Each row was made from one small tree. Brackets hold a mark, then the marks that hang from it, in the order of their numbers. Every link used is in the known rows. Write each row's tree.
Known rows
(Q355 Q66 (Q508 Q80 Q88)): [-18.7  47.9   0.3  -1.9  12.3  19.1 -38.2  14.1 -68.3 -21.3   5.3   6.8
  52.0 -32.8   4.6 -46.5  -6.4   7.2  -0.4  33.7  -3.0  -0.4  10.0  33.7
  12.6  -8.1 -16.2 -32.4   2.0]
(Q508 Q80 Q88 Q355 Q621 (Q640 Q66) Q737): [-50.4  42.4  20.6  85.8   1.0   5.1  44.6 -11.0  74.1 -39.3  17.6  19.4
  -2.9  -2.0  17.8  13.7  13.8 -34.5  16.3 -45.1  11.1 -39.2  26.0 -14.1
  10.5  22.4  42.1  -2.1 -20.5]
(Q508 Q80 Q88 Q621 (Q640 Q66) Q737): [-68.9  57.7  23.8  78.9  -1.3  17.6  33.0 -15.0  37.2 -37.3  -5.2  29.1
   6.7  -1.9   9.5   0.3   9.5 -25.2  33.5 -22.4  -1.2 -59.1  27.7  -7.3
   6.4  -3.7  20.6 -24.6 -42.7]
(Q228 Q508): [ 27.9 -46.2  -2.9 -35.9   0.3 -18.3 -25.3  -3.0 -39.0  31.9   8.3  -5.8
  -1.7 -20.5 -24.2   4.9 -19.7  29.2 -15.4  22.6 -12.7  18.3  -7.4  20.2
 -17.0 -21.6 -24.5  19.3  23.3]
(Q737 (Q508 Q355)): [ 58.8 -40.7  -6.3 -70.9   9.1 -28.4   4.9   0.6   8.6  32.1  11.6 -15.1
 -41.6  17.7 -19.1  18.3 -26.4  50.0 -24.6  21.1  -2.6  56.1 -30.6  -4.2
 -21.7  -9.9 -17.0  52.6  44.1]
(Q355 (Q66 Q640)): [ 16.5   8.7 -10.4 -14.5  27.8  13.5  -2.9 -28.2 -35.4  22.3  -0.9 -20.7
  36.1  10.2   1.8 -34.7   7.7  42.6   5.9  46.2  -8.3  28.4 -15.5  32.7
  17.1 -26.5  10.2   3.8  -3.4]
(Q508 Q88 Q355 Q621 Q640 Q737): [-13.3 -19.4  13.1  58.8 -29.2  -0.5  16.0 -36.5  59.7  -1.3  -7.9  -6.0
  -9.3   4.7   7.2  20.0  -1.7 -47.7  10.5 -12.6  17.5   8.2   8.3 -23.5
  21.5  33.1  31.5  25.3 -57.8]
(Q66 (Q640 Q508)): [ 45.6 -45.5 -24.5 -42.6  18.4 -15.4 -22.7 -13.4 -21.7  46.8   1.2 -18.4
  -9.1  15.2 -17.2  -4.1  13.9  31.6   3.5  24.7 -16.8  12.1   7.5   4.5
   1.6   0.1   6.4   1.4 -11.7]
(Q640 (Q508 Q88 Q355)): [ 41.5 -54.3 -17.0 -49.1   6.5 -40.2 -23.3 -12.0 -22.7  19.6  32.3  -1.8
 -27.0 -20.5 -24.1  11.0 -20.7   8.8 -15.8  15.4   6.5  33.2   1.8  -2.8
  -7.6   9.4  10.5  17.6   6.8]
(Q228 (Q508 Q88 (Q355 Q66) Q621 Q737)): [  6.7 -25.8   3.9  27.4 -23.7 -17.0  -4.1  -6.8   4.3  -7.2  10.5 -25.9
  26.6 -24.8 -17.0  15.0 -40.0 -52.2   0.9 -23.8  14.4  14.1  15.3  27.0
  25.1  14.0 -11.8  43.0   2.7]
(Q640 (Q66 Q355) Q508): [ 48.9  -1.4 -21.8 -71.1  38.3 -30.6  18.3  10.3 -32.8   6.4  34.8   2.4
 -15.3  16.3  -4.1  15.8   3.0  17.7 -29.2  -5.0   7.2  41.0  -6.4  14.7
 -17.1 -40.4   5.8  -3.4  77.9]
(Q228 (Q508 Q80 Q355 Q621 (Q640 Q66) Q737)): [-21.4   5.4   5.3  57.9  -1.2  -9.9  37.0   9.8  50.1 -16.9   6.6 -10.8
   1.6 -13.6  -5.1  28.1  18.9 -30.7  -4.9 -56.8   3.2 -37.7  37.0  16.4
  -0.9  14.6   3.8  22.5  31.6]
(Q80 (Q508 Q737)): [  4.4 -24.4   3.6 -46.5 -14.9   0.6  -3.0  -4.1 -34.9  44.4  18.6 -33.2
 -15.4  10.9   5.9  33.4 -72.9 -16.4 -27.1  22.5 -35.4  40.7  27.3  13.9
   5.1 -20.4 -24.4   1.9 -10.8]
(Q737 (Q508 Q88 Q355 Q621 (Q640 Q66))): [  7.9 -19.5  -0.2   8.3   2.0 -18.8  29.3  -4.2  30.2  -5.9 -35.1  21.3
 -25.6  -2.4 -13.8   1.5  15.2  16.0  16.3  -7.2  13.6  10.4 -45.5 -29.7
   2.6 -15.9  -5.0  32.3   7.8]
(Q737 (Q508 Q80 Q88 (Q640 (Q66 Q355)))): [ -6.2  17.8  -5.6 -17.1  20.4   3.9   8.3  15.9   9.1 -29.5 -23.9  43.5
 -18.9   3.0  -1.3 -23.6  28.2  65.8   4.4  -8.8  -5.3 -12.9 -66.9 -21.3
 -24.8 -18.4 -19.8  11.4  32.2]
(Q640 Q508): [ 38.2 -38.3 -16.0 -64.8  13.2 -32.9 -11.6 -12.1 -44.7  36.6  14.8 -14.2
 -28.5  -3.8 -26.1  16.9 -18.9  23.3 -15.2  32.8  -4.3  22.9  20.2  13.8
 -19.5 -17.7  -4.3   3.5  15.4]
(Q640 (Q66 Q355) (Q508 Q80 Q88 Q621 Q737)): [  1.7  33.1  -4.1 -10.3   9.2 -14.7  21.3  26.2   8.3 -33.3  38.2   7.4
  -6.7  13.8   2.8  23.0 -11.9 -38.4   2.1 -51.9  14.6 -19.0  27.9   4.7
  -6.1  -2.6   7.9 -18.5  39.1]
(Q80 (Q508 (Q355 Q66) Q621 Q640)): [-21.9 -30.1  -1.4  19.2 -16.5  17.3  26.4  -1.3  -5.0  14.7 -33.5 -24.6
   5.4 -13.4  12.3   2.7  17.4 -22.1  -9.8   1.6   2.5   7.7 -16.7  -3.8
  16.1  -3.0   6.1  -7.7  -4.9]
(Q355 Q66 (Q508 Q80 Q88 Q621 Q640 Q737)): [-54.4  66.1   6.7  68.5 -13.3  31.1  -4.5   4.6 -17.3 -36.5 -39.3  -8.4
  54.7 -21.4   9.7 -27.9  13.7 -51.4  19.8  -4.0   7.1 -40.4  40.6  25.3
  35.5  15.8 -14.5 -25.3 -40.1]
(Q66 (Q640 (Q508 Q621))): [ 38.7 -44.8 -17.9 -23.4   3.4 -12.0 -13.9  -7.6  -6.1  43.3 -12.8 -22.9
  -6.9  17.3 -17.4  -0.2  19.6   8.2  18.4  15.3  -4.3  -4.3  14.9  -7.0
   4.6   5.3  10.6  -9.3 -23.0]
(Q66 (Q355 (Q508 Q621)) Q640): [ 54.4 -26.6 -14.4 -27.6 -14.0  25.1 -39.4  25.1   3.7  28.3 -10.1 -20.2
  21.2  45.1  28.6 -15.1  48.7  -8.2  -6.6   0.1  11.3  30.3 -33.1 -25.6
   8.1  25.4   7.3 -23.7  15.1]
(Q355 Q66 Q508): [ 15.8  29.5  -7.0 -28.5  14.6   6.3 -17.9  -1.7 -75.2  15.4  -5.8 -25.5
  43.3 -13.4   0.1 -24.9 -12.2   1.2 -16.2  49.5  -1.5  40.4  15.0  44.1
  21.0 -27.9 -18.9 -10.6  17.1]

Write each row's tree
[-22.2  27.7  13.5  61.9 -10.1  18.9   7.8  -5.5  56.3 -28.2  32.3 -20.3
  30.5   7.1  16.3  -4.4 -10.1 -41.6  21.0 -33.0  12.3 -23.9  26.1   8.3
  26.3  45.7  32.3   4.9 -28.0]	(Q508 Q80 Q88 (Q355 (Q66 Q640)) Q621 Q737)
[-31.5  45.0   0.6  49.7  20.0  15.8  39.6 -22.8  49.2 -23.8  20.4 -21.1
   7.2   4.6  17.0   1.6  17.5   5.9 -20.8 -17.6  -0.8  -9.7  28.1  32.8
   3.4  28.1  27.1  31.5  13.6]	(Q508 Q80 (Q355 Q66) Q640 Q737)
[ 23.5  31.7   3.1 -23.6   7.0  -3.2   5.5  13.9 -16.8  -3.6  28.2   4.0
  16.6  24.0  21.5   9.2 -19.1 -28.3 -13.6  -4.4  10.0  43.7  -1.2   2.3
  11.2 -30.9   1.6 -18.6  36.5]	(Q640 (Q66 (Q355 (Q508 Q88 Q621 Q737))))
[-14.2  17.9  -0.4   2.3   5.7  15.4 -23.3  13.5 -23.0   8.8 -16.0   7.1
   4.8 -10.8   7.2 -18.4  37.1  23.3 -13.7  26.6 -11.0 -18.3  14.3   1.6
 -13.6   7.3  -6.8 -31.6  -3.4]	(Q355 (Q508 Q80 Q640))
[ 10.1 -14.2  -3.0 -27.2  -5.9   0.2  15.1  -4.5 -20.2  28.1  30.3 -47.5
   4.5   3.9  12.4  28.9 -63.5 -27.7 -37.3   5.0 -21.0  57.2  25.3  30.8
  21.2  -9.3 -12.3  22.3  15.8]	(Q80 (Q508 (Q355 Q66) Q737))
[ 18.9   1.8  -6.5 -34.4  25.2 -36.4  35.6  -0.7 -32.3  17.4  12.2  -5.4
 -15.4  -2.0 -24.4  23.4 -10.4 -10.6   4.3   5.7  10.1   1.7  38.5  15.0
  -5.6 -46.9   8.6 -16.9  30.9]	(Q640 Q66 (Q508 Q621))
[-22.5   5.7   9.5  33.3  -2.1  16.1  17.2 -14.6  11.1 -21.1 -27.8  43.0
   8.9   4.2  17.0 -21.5  47.4   0.4  23.2   1.5  23.6  -6.8 -55.9 -35.8
   2.8 -23.5  27.8 -28.0 -18.5]	(Q508 Q88 Q621 (Q640 (Q66 Q355)))
[-37.0  15.9   1.2  40.7   9.1  -7.5   0.8  -2.6  -4.2 -23.9  -0.7  23.4
  15.2 -33.8 -11.7  -1.8  -2.3   8.0   5.8 -24.6 -22.1 -36.6  12.3  22.6
   1.3  -8.2 -22.0  15.5  -0.5]	(Q228 (Q508 Q80 Q88 (Q640 Q66) Q737))
[-13.2 -40.3  -3.1   5.6 -23.9   1.4  -7.2 -15.4  -0.2  17.9  -0.6  -7.7
 -12.2 -11.5  14.3  20.3 -32.9 -23.4 -20.8  -2.5 -23.3  31.1  -3.0 -12.1
  21.3  12.1  -6.3  16.9 -34.3]	(Q80 (Q508 Q88 Q355 Q640 Q737))
[  9.9  -6.3  11.2 -37.3  -4.8  -1.6  10.9  23.9  12.9   8.8 -13.7  -1.8
 -33.4  15.6 -17.3   5.7 -10.0  37.5   9.2   8.2   0.6 -20.5 -12.2 -10.8
 -37.2  -8.0 -21.2   3.6  18.7]	(Q737 (Q508 Q80 Q621))
[-17.1 -49.9   3.0  32.6 -26.1  -3.1 -22.3 -10.2 -15.2   1.7 -48.0  20.0
  12.5 -39.6 -22.4 -11.2  23.4  -2.8  23.8   4.3   5.2 -26.3 -29.5 -12.9
   0.3  -2.4 -14.6   2.9 -32.9]	(Q228 (Q508 Q88 Q621 Q640))
[ 22.7 -33.5   7.4 -39.5 -18.9 -15.1 -10.4   1.4 -10.2  13.7 -27.5   7.9
 -23.5   2.4 -25.6  -0.3 -31.5  22.2  21.5  25.8   7.1  13.4 -37.5 -22.7
 -12.2 -19.4 -28.2  16.8 -14.7]	(Q737 (Q508 Q88 Q621))
[-62.5  26.4  24.9  71.8 -24.4  26.2   4.7 -16.9  41.9 -25.0 -16.3  16.7
  -0.9  -1.6   6.2  -2.4   9.3 -24.9  31.0 -11.5   2.4 -60.2  19.8 -16.6
  -2.3  27.2  15.8 -19.3 -68.6]	(Q508 Q80 Q88 Q621 Q640 Q737)
[ 44.4  -5.4  -4.9 -47.0 -15.2   6.3 -43.1  12.3 -22.8   9.6  24.1  -8.5
  11.0  25.7  22.2   3.2 -21.7 -20.3 -32.1   7.7   4.5  60.4 -19.6  -3.9
   1.7  12.7 -12.5  -2.0  18.7]	(Q66 (Q355 (Q508 Q88 Q737)))
[  5.3   9.1 -13.6 -11.5  13.7 -23.9  -1.0  -3.5  -3.8 -17.5  43.3 -19.2
  -3.9 -17.0 -15.6  12.4 -35.1 -16.0 -14.5 -19.0   2.5  -0.3  44.2  33.3
   4.4  26.4   5.5  24.3  15.1]	(Q640 (Q508 Q80 Q88 (Q355 Q66) Q737))
[  5.1  -0.9  -1.4  -9.4   9.4 -11.6  42.2  -2.4   9.9   9.1 -51.0   8.6
 -26.0  13.4 -17.3   5.4  19.8  29.7  15.1   9.8   2.9  -1.5 -25.7 -13.2
  -8.9 -41.8 -19.3  17.5  14.6]	(Q737 (Q508 Q621 (Q640 Q66)))
[ -9.7   3.6  -9.3   4.7  14.7   0.0   7.1   2.9  18.2 -29.6 -26.3  19.2
  -8.9 -16.0 -10.1 -28.0  24.7  55.7   2.6  -1.7   2.5  -8.7 -51.3  -5.2
 -10.8   8.5 -13.6  37.0  19.4]	(Q737 (Q508 Q80 Q88 (Q355 Q66) Q640))
[-29.6  -4.9   5.2  20.9 -25.7  17.4  16.2   1.5  -5.0  -2.8 -24.8   2.3
   5.3   3.8  23.7  14.2 -13.9 -49.6   2.3 -19.6 -10.6   5.8 -10.4 -18.9
  24.1 -16.7 -11.8 -18.8 -25.2]	(Q80 (Q508 Q88 Q621 (Q640 (Q66 Q355)) Q737))
[-27.8  18.9   7.5  15.2   5.9   2.0  21.3  12.4  16.3 -25.2 -44.1  38.1
 -17.7  -6.0 -13.5 -16.6  23.9  35.4  31.2  -5.6  -0.6 -44.7 -34.8 -24.2
 -16.7 -20.4 -17.7  -3.9  -1.5]	(Q737 (Q508 Q80 Q88 Q621 (Q640 Q66)))
[ 13.4   2.5  -8.5 -40.3  11.4 -22.3   1.4   1.9 -11.9  16.1  35.5 -24.5
 -29.5   6.3 -21.0  31.8 -35.4   0.4 -17.1  -3.5 -12.5 -10.3  63.2  26.9
 -20.8   7.8  -5.9   5.5  14.3]	(Q640 (Q508 Q80 Q737))
[-17.7  -2.0   5.4  24.1  -7.1   3.8  -9.6 -47.6   1.0   6.9 -12.3  11.4
  -3.0  -1.1   0.4  -0.9 -19.8   2.3   6.2  26.3 -13.9  14.5   0.8  -3.5
  14.1  -2.6   3.6  20.4 -64.6]	(Q508 Q88 Q640 Q737)
[ 19.1  -0.8   6.4 -26.7 -21.5  24.3 -42.7  37.7 -10.1 -10.2  11.9  10.9
  12.5  13.5  25.7 -14.9  20.0  -8.2 -12.1  -1.4  20.2   7.7 -32.8 -26.0
 -19.0  22.9   4.9 -43.0  21.0]	(Q66 (Q355 (Q508 Q80 Q88 Q621)))
[ 26.8   1.0  -6.3   1.8 -22.5  31.3 -45.9  32.8  22.5  -1.1   5.3 -10.9
  28.2  41.1  36.1 -15.0  29.6 -29.3   3.2 -26.8   3.5   0.3 -13.2 -22.0
  12.9  49.2   4.9 -26.3  -7.4]	(Q66 (Q355 (Q508 Q80 Q88 Q621 Q737)) Q640)
[-19.2  26.5  19.5  -2.8  -1.5   5.2 -21.4 -13.3   1.1  -6.8  46.9  11.0
  -6.7   1.2   3.5   2.6 -54.0  10.1  -0.3  15.4 -20.3  -8.4  25.8  10.2
 -12.6   7.8   2.6  -4.4 -28.4]	(Q508 Q80 Q88 Q737)
[-14.5   4.2   4.4  20.4   7.8  -7.0  29.2  14.6  45.8 -27.1 -23.1  30.1
 -24.4  -6.9  -8.9  -6.3  29.4  28.8  19.2 -23.9  10.3 -28.1 -37.4 -30.3
 -15.6   0.2   0.3  14.6  16.8]	(Q737 (Q508 Q80 Q88 Q355 Q621 (Q640 Q66)))
[-53.0  38.7  10.1  35.1  30.8  13.2   5.8 -14.2  -6.3 -30.6   0.4  59.7
   4.1 -23.1   7.0 -34.3  34.4  57.1  16.8  16.6 -13.0 -38.2 -27.2 -10.0
 -16.6 -23.8  20.8 -31.6 -15.1]	(Q508 Q80 Q88 (Q640 Q66))
[ 28.9   2.1   5.0 -35.3 -15.0  22.8 -26.1  39.7  -3.7   3.0  15.6  -4.4
   4.1  25.8  26.8  -3.4  25.3  -6.2 -24.4  -2.2  17.7  12.7 -18.5 -17.1
 -25.5  19.3   7.0 -39.0  41.9]	(Q66 (Q355 (Q508 Q80 Q621)))
[ 26.2 -25.8 -20.1  -9.4   9.0 -16.8 -26.3  -4.3  19.4  15.8  30.2 -17.8
  -9.4  10.2  -6.2   4.4  -1.7   3.9   2.0 -15.0 -15.8  -4.6  27.5   2.1
   7.8  40.6  15.4  15.1 -15.4]	(Q66 (Q640 (Q508 Q80 Q88 Q355 Q737)))
[-24.6  16.6   8.9  25.3 -11.9  21.6 -11.9  17.7  -7.4   4.6 -32.6   2.0
   7.8  -7.8   6.6 -12.5  45.6  -8.8   3.5  13.1   5.0 -39.4  23.6 -11.0
  -8.6  16.2  -0.1 -46.1 -19.8]	(Q355 (Q508 Q80 Q621 Q640))
